Each row comes from the steps of one walk. Every step used is in the known rows, and no mark comes twice. Write the walk behind each row, first mark first.
Known rows:
V > A > D > C > X > M > T: [ 23 -31 -46   7 -12  28  -9 -47 -13  10 -49  -2 -41 -39  11  41 -14 -17
 -34 -62  15 -12  43  -7  -1  30 -16 -58  29 -32  12  27]
X > C > G > Q > B > U: [ 16  -1 -13  -3   0 -12  -7 -59 -22  -4 -13 -37 -32 -45 -34  41  23 -16
 -26  12  -3  38  21  47  41 -19   6 -29   5  15  42  -3]
J > S > Z > U > B > Q > G > C > D: [-35  10   1  19   1   8  26 -86 -24  40   5 -28 -54  32 -14  18  14  -1
  -8 -13  -8  14  81  16  82 -26 -19 -37 -26  33  61   7]
A > D > C: [  6   4 -51  10  -1  37  39 -27  26 -17  -6  27   7  21  14   2  -8   0
 -53 -38   9 -14  57  -8   7  29  -8 -13  49  13  21  23]
S > Z > U > B > Q > G: [  0  25 -17  -4   3  -4  17 -96  -7  42   3  -7 -46   0  -4  30  -3 -34
  -4   1  -3  17  46  36  49 -25 -17 -11   3  25  68  -8]
J > S > Z > U > B > Q: [-27  22  23 -11  14 -13   9 -82 -27  44 -25 -24 -25  32 -12  -4  16 -11
 -26  -7   8   4  12  21  52 -43 -13  -2 -12  27  80  -8]
C > G > Q > B > U > Z > S: [ -2 -14   9 -19   0 -24  -1 -74 -18   3 -48 -42 -22 -12 -27   7  51  -7
 -12 -17 -40  32  19  31   6  40  23  22  -9  12  75 -18]
C > X: [ 21 -32   7  -2  -3   1 -10 -43 -16  -3 -30 -31   7 -44  -9   3   1  -6
 -21 -56  -3   8 -29 -19   3  43  -7   5  -2   9  14   8]
Z > U > B > Q > G > C > X > M: [ 23  16   9   6   8 -23 -26 -58 -33  41 -16 -39 -43 -60 -15   5  -4  -4
 -22  11   9   5  34  14  76  27 -41 -38  -8   3  88 -10]
G > Q: [ 18  13  17 -24   7  12  12 -46  -4  23 -25 -16   1  -5   3  -8  20   2
 -21  -9  26  15 -19 -15  11  10   2 -11  -4   5   7  32]
J > S > Z: [-15 -22   0  10  22  21   5 -48 -28   8 -52 -29 -15  39  -3   6  19  -2
 -15 -53 -17  10  -2  -8  14 -43 -22   7 -10   7   3 -20]
X > C: [ 21   9 -36  14  22  24  -7 -25  -7 -10 -25 -21 -16   0  -9  32  11   1
 -21 -32  26 -11 -12  11  30 -12  -2 -38   6   3 -17   1]
V > A > B > Q > G > C: [ 18  29 -18  37  -3 -13 -12 -66 -14  32  -6   9 -18 -73  -2  51  -3  -8
  -5  -9  32  10  56  -5  68  10  -4 -45  -6   6   5 -22]
X > C > G > Q > B > A > V: [ 39  -8 -73  13  -5   0  12 -36 -15   3  24 -19 -32 -47   1   8   5  17
 -55 -24  12  38  28  28  41  25  -5 -49 -19  10  26 -12]
S > Z > U > B > Q > G > C > X > M: [  8   9  -9   1   5  -5 -16 -65 -42  49 -21 -45 -64 -40  -8  12  -2  -5
 -27   5 -10  11  40  25  70   6 -38 -35 -25   7  88 -24]
S > Z > U > B > A: [  2  30 -30  -4  12 -23  20 -65 -27  10  28  -6 -16  48  -7  -2  -8  -5
 -23 -23  -1  12  20  45  36 -25  13  -1 -31  16  53  -7]
Z > U > B > Q > G > C > X > M > T: [ 13  20  11 -12   5  -5 -20 -91 -35  44 -13 -28 -81 -47 -12  21  10 -33
   8  -2  10  -2  38  -4  50  38 -44 -66  -5 -19  92   3]
Z > S: [ 12  -7  16  18  11   7 -12 -40   6  -6 -37   4  22  -3 -15  -7  25   0
   2 -54  -5  -1 -22  -4   4  26   7   6  -5  13  25  -3]
S > Z > U > B > A > D: [ -9  26 -59  -5  23   0  32 -31  -1  16  30   4 -17  57   1  -3 -19   7
 -31 -24 -11  12  53  33  32 -29  12 -14 -12  33  57  12]
J > S > Z > U > B > A > D > C > X: [ -6 -25 -39  15  -5  -2  49 -68 -35   0 -10 -14 -12  37 -10 -12 -11 -12
 -58 -52 -21   1  60   5  34  23   2   6   7  30  65  -8]
B > Q: [  5  10  14  -2  12  14  -1 -60 -13  14 -21  -2   7 -25   3   6   4  12
 -35 -16  24  11  -7  -1  23 -10  -5 -12  -8  18  38  26]
Q > B > A > D > C: [ 18   5 -76  35   3  32  56 -36  -1 -28  25  43   9   8  16   6 -26  -3
 -57 -34   2  15  72  23  12  13   0 -26  41  15  40   9]
Z > U > B > A > D: [  4  33 -41  -1  25 -18  22 -23   7   7  35  12   3  38  -6 -10 -20   9
 -23 -17   8   5  47  23  38  -7   9 -14   3  28  56  25]
J > S > Z > U > B > Q > G > C: [-13  34  19  15  13   1  15 -95 -30  44  -8 -20 -43  14 -18  10  24 -22
  -7   3  -5  11  53   6  76 -10 -33 -25 -14  18  61 -30]
T > M: [  8 -11  13   6  18  14 -37 -23   3   4  -7  -9  13 -14  19 -12  -7  -1
 -14 -18  38   6   2  -1   6  23  -7  -1 -13   7  41  23]
V > A > D > C > G > Q > B > U > Z: [  0 -11 -54 -18 -22 -12  26 -68  -5   5 -32 -24 -32 -13  -4  46  15 -11
 -65  -9 -16  29  86  49  13  26  27   1  34   2  39   2]
S > Z: [ -7  -4 -28  -6  10  32   7 -43  -8   7 -24 -18 -19  23   9  15   8  -1
 -23 -46 -14  10  -4  10   1 -25  -8  -1 -13   8   6  -8]
U > B > Q > G: [ 32  22   3  12   6 -10  14 -84  -8  30   8   5 -30 -24  -8  25  -8 -25
   1  -1  16  27  41   9  44 -13 -38 -17  16  15  56   1]
U > B > Q > G > C > X > M > T: [ 31  13  13  -1   6   8 -13 -86 -46  40 -13 -23 -84 -52 -10  22   5 -23
   6 -11   9  13  39 -20  42  29 -61 -71 -10 -24  78  -2]
C > D: [ -9 -18 -20   5   0  16   7 -27   8  -6  -1 -14  -7   9   1  15  -6  20
 -14 -50   8   5  22   4  18 -10   3 -19  -8  16   8  46]
X > C > G: [ 22  -7 -26   9  13  -5 -27 -36 -15  -5 -34 -42 -29 -34 -20  40   4 -10
 -23 -34   8   0   9  12  38   5 -16 -33 -13   2  -6  -3]
S > Z > U > B > Q > G > C > X: [  1  10   5  -3 -11   2  11 -98 -31  41  -1 -34 -46 -35 -15  15  11 -26
 -20 -13 -16  17  30   6  56  42 -16 -21 -24  25  69 -23]

Write each row's walk:
[ 27   6 -35  31  16  -2  16 -45 -29 -19  22  14  10 -21   2  11 -16  -4
 -18 -32   4  35   9  33  16 -17   1 -19  -2   4  29  -6] : Q > B > A
[ 26  46  15  17   6   3  13 -81 -16  31  19   4 -32 -23 -11  11  10 -11
  -7   7  17  23  46  -6  62  15 -41 -38  -4  10  51 -12] : U > B > Q > G > C
[ 23   0   4 -17 -17  -3  21 -72 -13  11 -33 -18 -11 -23  -1   2  11 -17
 -49 -13  15  14  28  -7  18  46  -9  -9   1   1  22  22] : D > C > G > Q
[ 20   3  -2 -11  -3  -7   4 -50 -12  24 -20 -25 -22 -60  -2  14   7 -31
 -15  -9   1  40   4  17  15  11 -17 -28   8   1  38  -1] : C > G > Q > B
[-10  -2 -14 -30  14 -12   0 -52  -8 -20 -23 -39 -16  35 -12  15  31  16
 -27 -19 -18   3  20  19   2  11  15  33   6   3  34   1] : B > U > Z
[ 25 -10  20  17  -5  14   0 -84 -32  16 -15 -23 -13 -75 -13  15   8  -6
 -21 -24  -2  23  14 -27  42  59 -21 -22 -18  16  33  -1] : B > Q > G > C > X
[  1 -14  -5 -10 -16 -14  23 -90 -19 -12 -44 -25 -21   0 -21   7  49 -16
 -37 -18 -36  23  47  36   4  60  22  24  10   8  81 -22] : D > C > G > Q > B > U > Z > S
[-16  34 -19 -26   4 -15   7 -52   3  29   5 -21 -34  44  -6   2   6 -26
 -12 -21  -5  -7   7  39  28 -18  -5  -3   2  12  54 -16] : S > Z > U > B
[ 23 -31 -46  13   4  20   0  -8  -9  -6 -40 -16 -14 -29  11  -1 -22  16
 -59 -37   1 -10  41  -5  19  31 -29 -20  31  -1  43  14] : A > D > C > X > M
[ 14  31   2   1   5 -22   6 -88   2  34   8   0 -26 -18 -11  24  -5 -35
   3   7  15  10  40  25  53  -4 -20 -13  20  20  69   5] : Z > U > B > Q > G
[-11   0 -31 -19  10  -8   7 -50  -8 -20 -11 -31 -26  14  -8  23  26  -3
 -22 -15 -25  18  25  41   0   3   9  18  26   1  53 -18] : Q > B > U > Z
[ 12  12 -29  20  11 -17   0 -58  -4  20  -5   6 -25 -58   4  38 -14 -19
  11  -7  17  10  50  -9  46  -7 -17 -16  17  21  41 -10] : A > B > Q > G
[ 11   8 -41  19  -3 -40 -28 -17   5  14 -22   2   2 -48   4  45 -17  -9
   0 -46  36 -12  14   5  30 -10  18 -18  13  -3 -21 -20] : V > A > B
[ 24   2  -2  17  10  11   4 -79  -5  14 -13   4 -11 -42   0  33  -4 -16
  -5 -11  11  23  30   0  33  -6 -23 -11  11  16  28  16] : B > Q > G
[-22   8 -42 -28  15 -40  -5 -30  -4 -16 -14 -38 -29  20  -8  18  21  14
 -10 -16 -13 -10  42  10  16  11  21  30  12   7  46 -25] : A > B > U > Z
[-30   8 -28 -21   8  11  -3 -47   8  11 -25 -24 -13  27   4  12  11 -15
 -20 -32 -11 -13  -3  32  13  -9  17   4  -7  14  25   1] : S > Z > U
[ -6  48  -3   0   3   9  17 -91 -15  43  14  -9 -48   1  -8  18  15 -22
 -14   9  -3  13  52  21  66   5 -21 -34 -16  20  64 -20] : S > Z > U > B > Q > G > C
[ -5  -3 -12 -38   1 -26   6 -67 -20   3 -27 -56 -41 -12 -14  23  32  -9
 -29   3 -27  36  35  36  10  19   8  15   4   2  61  -9] : C > G > Q > B > U > Z
[ 14   2 -39  -3 -11  16  37 -43   5  15 -11  -1 -24 -39   9  10  -4 -29
 -45  -9  -3  31  56  15  14  29 -16 -35  39  10  49  11] : A > D > C > G > Q > B
[ 35 -12 -64  11 -27  -4  37 -57  -9  -6  32   7 -15 -40  13 -14  -3   8
 -73 -29   3  35  56  20  26  57 -10 -22   2   5  50  -8] : D > C > G > Q > B > A > V
[-14  14 -30  27   0   5  13 -47  -4  18  20  -4 -38 -34   3  32  -7  16
   0 -14  14   9  83 -13  70   7  -7 -50 -16  28  41  15] : A > B > Q > G > C > D
[  3  14 -20  15  -2 -28 -21 -46 -11  32 -27   7   2 -65   6  43 -15   5
 -23 -25  46   0  16   7  44 -22  21 -24  -5  14  16  -3] : V > A > B > Q
[-20  36   0 -25   5  -5  11 -77 -13  44  -2 -13 -30  19  -3   4   5 -11
 -33  -1   9   5  11  36  42 -29   0 -11 -15  28  84   1] : S > Z > U > B > Q
[-14  30  -5   9  -7  -3  19 -75   0  31  33  -9 -39   1 -12  20   3   0
  -8   0  13   8  74  20  77   9  -8 -46 -14  29  64  30] : Z > U > B > Q > G > C > D
[-13   5  -6  11   1  26   8 -29   0  -2  10 -15 -11  10  -2   5  10  30
 -21 -39   8   3  32  -7  37  15  -2 -39 -24  13   9  35] : G > C > D
[ 33 -12 -47   2 -13 -14  14 -41  -8   8  29  -9 -14 -50   7 -12   0  16
 -49 -27   0  46  29  17  26  35 -10 -23 -18   9  44  -5] : C > G > Q > B > A > V
[ -1 -13 -49  18   8  33   5 -21  -1 -11  -9 -25 -27  15  -5  39   0  22
 -22 -45  21  -5  21  17  37 -23   9 -50  -9  18 -12  39] : X > C > D
[ 14  33  21  -9   8  -8   7 -66 -16  31   2  -2 -13  -6  -7  -1   0   1
 -28  -6  28  16   6   8  38 -17 -22 -15  -3  19  68   9] : U > B > Q
[ 20 -10 -65  30  -4   0  31 -45 -10 -22  11  16  -8 -28   3  18 -28 -15
 -54 -36 -15  24  85  24  23  27 -14 -23  21  12  48   2] : Q > B > A > D > C > G
[ 31  -1 -53   5  -7   7  29 -34  -2   4  37   8  -4 -26  16 -20   5  23
 -48 -26  14  39  15  15  19  24  -1 -24  -4   9  37  -1] : G > Q > B > A > V
[ 40   7 -39  20  13  -4  15 -58 -50   1   0 -19 -22 -42 -10  28  -3  -8
 -32  -8  15  46  17  38  42 -12   5 -49 -27   7  22   1] : X > C > G > Q > B > A
[ 11  -6  -3  -6 -22 -15  18 -79 -16 -12  -6 -10 -17 -38 -21  20  17 -25
 -43   8 -12  37  48  40  24  12   2  -2  25  11  65   0] : D > C > G > Q > B > U
[ -2   3  -6  24  -1  30  17 -68  -9  13  13  -5 -26 -21  -2  28   3  18
 -15 -18   8  22  65  -3  58   8 -12 -46 -22  25  27  40] : B > Q > G > C > D
[ 36  26 -10  12  16 -28  16 -53 -31  -2  33   8   0  23 -11  -7 -14   7
 -17 -27  17  23  16  17  31 -15  -9  -7 -21   6  39   0] : U > B > A
[ -1  40   1 -20   6 -34  -4 -44  13  19  11 -13 -12  23 -15  -6   3 -25
  -3 -13  16 -14   2  26  34   6  -7  -4  18   8  54  -2] : Z > U > B
[ 24  -5 -43   9 -25   6  24 -53   4  26 -26   6 -13 -60   9  38 -10 -32
 -51 -20  12  33  56  30  18  19   1 -42  38   1  15  11] : V > A > D > C > G > Q > B
[-12   1 -45 -15   1 -50 -19 -39  -6  -5 -27 -32 -19  -1  -8  46  14  10
 -16 -28   2  -6  41  26  20  -1  38  24  10  -1  13 -24] : V > A > B > U > Z
[  8  37 -12  23  11  -4   2 -57 -12  22   7   4 -26 -52  -1  24   5  -5
   1   2  17   6  56 -22  63  22 -21 -38  -4  15  38 -22] : A > B > Q > G > C
[ -7 -14 -27 -11  -8   0  32 -66   1  -6 -40 -18 -21   9 -17   4  40  -6
 -43 -16 -43  22  71  27   4  58  24  16  22  21  86  -8] : A > D > C > G > Q > B > U > Z > S
[ 15  26 -23 -20  -9 -30  42 -69 -10  23  10  -5 -15  13  -7 -11  -7 -14
 -56   6  13  14  74  17  44  39   9 -15  -2  22  67  32] : Z > U > B > A > D > C > G > Q
[ -9 -10 -24   5  -1 -46 -23 -47  -4  -5 -48 -18  -1  -1 -21  32  32   8
  -1 -47 -12  -8  25  23  15  21  50  30  -2   8  28 -34] : V > A > B > U > Z > S
[ 21   1 -44   7  17   1  27 -30 -14  12  10  -1  -6 -31   3   6 -18   3
 -33 -12  -5  50  51  15  24  -3   1 -34  -7  23  43  26] : C > G > Q > B > A > D
[-15  13 -36   9  33  -7  30 -35 -16  17   9  -6 -12  69  -9 -11  -9   7
 -24 -29 -14  11  54  17  42 -44  -1  -6  -9  32  53   2] : J > S > Z > U > B > A > D
[  2   0 -38 -28   7 -13   4 -61 -28  -1 -32 -65 -56  -8 -20  42  37  -7
 -35   7 -17  27  34  46  25   7  13 -11   3   3  44 -15] : X > C > G > Q > B > U > Z
